In the rows, 128 means zero.
Known rows, with every way that one mark hangs from another:
{figi duba}: [151 107 105 159 144 161 106 139 152 121 154 114 126 162 123 151 127 132
 131 161 143]
{figi {duba kivi} pekiv}: [129  59 100 117 126 139  98 121 137 121 144 115 136 185 155 133 130 126
 115 110 128]
{domuve {vokik {kivi {figi pekiv} pafemo}}}: [ 95 106  98 150 107  88 159 109 117 148  66 116 120  87 119 133 150 107
 100  69 167]
{duba {kivi {figi pekiv} {pafemo guno} vokik}}: [123 108 146 155 170 133 121 111  95 166 158 149 171 148 140 113 143  96
  81  77 144]
{kivi {figi pekiv} {pafemo guno} vokik}: [135 130 133 183 161 140 147 124 101 158 165 140 154 140 137 105 134 131
  64  98 162]
{vokik kivi}: [138  96 105 127 128 144  77 138 161 143 134 101 133 127 103 172 164  86
 121 135 135]
{duba {kivi {figi pekiv} vokik}}: [119  56 139 136 136 128  92 135 144 140 147 127 115 169 136 123 140 111
  81  57 136]
{duba {kivi vokik}}: [143  78 153 112 158 161  66 134 141 145 172 137 130 150 131 161 140  91
 115 139 120]
{guzuk guno}: [151 142 122 104 144 137  80 144 162 100 170  94 123 133 148 155 141 125
 143 166 135]
{domuve {vokik {kivi {pafemo guno}}}}: [129 158 103 131 162 137 131  92 102 159 101 118 186  77 123 169 166  81
 152 165 147]
{kivi figi vokik}: [145 101 151 178 148 149  97 148 151 144 164 129 106 146 108 135 137 122
 102 116 148]
{vokik domuve {kivi figi {pafemo guno}}}: [135 186 119 168 171 141 132 118 103 182 107 115 180  97  94 149 187  38
 149  97 131]
{domuve {vokik {kivi {figi duba {pekiv guno}}}}}: [104  77  92 159 121 119 145 105 171 118 104 109 119 143 182 137 162 123
 150  73 143]
{vokik domuve {kivi figi pafemo}}: [133 152 123 164 147 126 136 144 111 172  95 116 136  90  82 148 169  42
 128  87 131]
{duba {kivi {figi {pekiv guno}} pafemo vokik}}: [137  83 144 159 157 123 130 135 142 159 170 153 125 150 175 114 141  83
  58  77 137]
{kivi pafemo vokik}: [154 115 142 153 164 158 120 146 108 156 170 145 128 113 121 140 114 119
  86 163 144]
{figi duba {pekiv guno}}: [153  83  79 146 132 151 132 136 186 105 177 106 119 190 191 125 133 143
  99 141 129]
{kivi {figi duba} {pafemo guno} vokik}: [150 137 152 213 197 169 135 111  87 161 169 168 170 139 130 131 115 124
 135 123 155]
{pekiv {figi duba}}: [164 103 127 150 139 169 107 136 172  95 179 109 104 170 168 162 135 120
 132 155 135]

Rows:
[118 167 114 167 156 115 145  87 105 166  90 123 175  82 105 162 168  71
 155 117 163]
{domuve {vokik {kivi figi {pafemo guno}}}}
[135  83 134 138 190 174 115 104  72 152 170 165 186 159 179 128 118 118
 109 119 132]
{figi {duba {kivi {pafemo guno} vokik}} pekiv}
[128 114 125 168 148 156 100 131 131 141 108 111 130 134 109 150 167  79
 180  75 120]
{vokik domuve {kivi {figi duba}}}
[130  63 139 143 148 130  98 141 177 142 176 130 112 179 178 121 159  99
  80  74 126]
{duba {kivi {figi {pekiv guno}} vokik}}
[148 108 162 131 197 181 113 131  71 161 145 165 160 120 143 143 121  82
 157 134 107]
{figi {duba {kivi pafemo {vokik domuve}}}}
[150 165 159 200 208 180 146 118  68 165 150 154 176 132 132 125 130 101
 157 115 133]
{kivi {figi duba} {pafemo guno} {vokik domuve}}
[155  86 140 123 148 158  76 120 165 108 171 116 118 176 173 173 143  80
 147 136 116]
{pekiv {figi {duba kivi}}}
[137  92 101 139 127 106 115 134 199 142 155 101 115 181 156 127 170  86
  76  81 130]
{duba {kivi {figi {pekiv guno}}}}
[183 112 125 150 153 168 113 141 205  92 206 109 104 181 208 159 153  97
 131 172 126]
{pekiv {figi duba} guno}
[136 125 144 159 148 141 161 153  97 154 134 137 113 126 125  97 132 123
  76  73 141]
{kivi {figi pekiv} pafemo {vokik domuve}}
[150 133 140 162 159 139 169 157 131 153 162 136 112 138 167  98 150 100
  73  88 130]
{kivi {figi {pekiv guno}} pafemo {vokik domuve}}
[121  76 141 156 143 120 125 132 109 166 141 148 124 139 132 114 127 102
  59  63 147]
{duba {kivi {figi pekiv} pafemo vokik}}
[153 178 111 125 174 165 116 124  99 171 126 111 194  93 112 160 177  49
 148 148 119]
{vokik domuve {kivi {pafemo guno}}}
[134 139  96 199 150 131 164 107 104 147 145 130 166 162 135 108 123 135
  97  99 166]
{kivi {figi duba pekiv} {pafemo guno}}
[123 128 106 126 137 119 136 110 114 153  91 124 143  68 116 169 152  86
 140 146 149]
{domuve {vokik {kivi pafemo}}}
[165 184 149 139 202 186 129 140  86 165 165 138 185 113 132 135 147  90
 127 175 118]
{kivi {pafemo guno} {vokik domuve}}
[131 132 124 150 133 133  99 142 152 156 105  93 125 119  89 151 183  58
 147  80 122]
{vokik domuve {kivi figi}}
[141  82 131 205 155 148 161 137 126 140 181 163 120 159 188  99 118 138
  73  92 151]
{kivi {figi duba {pekiv guno}} pafemo vokik}
[148 125 149 191 155 135 133 144 112 164 156 153 118 119 104 129 124 108
  87 118 156]
{kivi figi pafemo vokik}
[103 110 116 185 138 118 150  94 100 153  78 144 134  89 111 150 136 100
 169  97 156]
{domuve {vokik {kivi {figi duba} pafemo}}}
[134 116  98 137 167 146 123  98  94 148 149 136 195 163 157 130 132 105
 108 126 134]
{figi {duba {kivi {pafemo guno}}} pekiv}
[165 146 153 133 175 171 134 158  93 159 151 135 136 101 120 136 128  99
 112 155 124]
{kivi pafemo {vokik domuve}}
[147 133 163 195 181 171 149 142  76 159 139 160 134 121 120 124 116 111
 143 106 139]
{kivi {figi duba} pafemo {vokik domuve}}
[163  90 187 104 182 196  78 136 131 116 174 134 119 164 194 164 144  76
 174 122  94]
{pekiv {figi {duba {kivi {vokik domuve}}}}}
[144  80 158 153 185 171  97 117  85 158 161 175 154 132 141 149 103 100
 129 136 129]
{figi {duba {kivi pafemo vokik}}}
[158 189 162 181 197 169 142 133  89 175 153 143 168 113 115 127 151  79
 124 126 132]
{kivi figi {pafemo guno} {vokik domuve}}
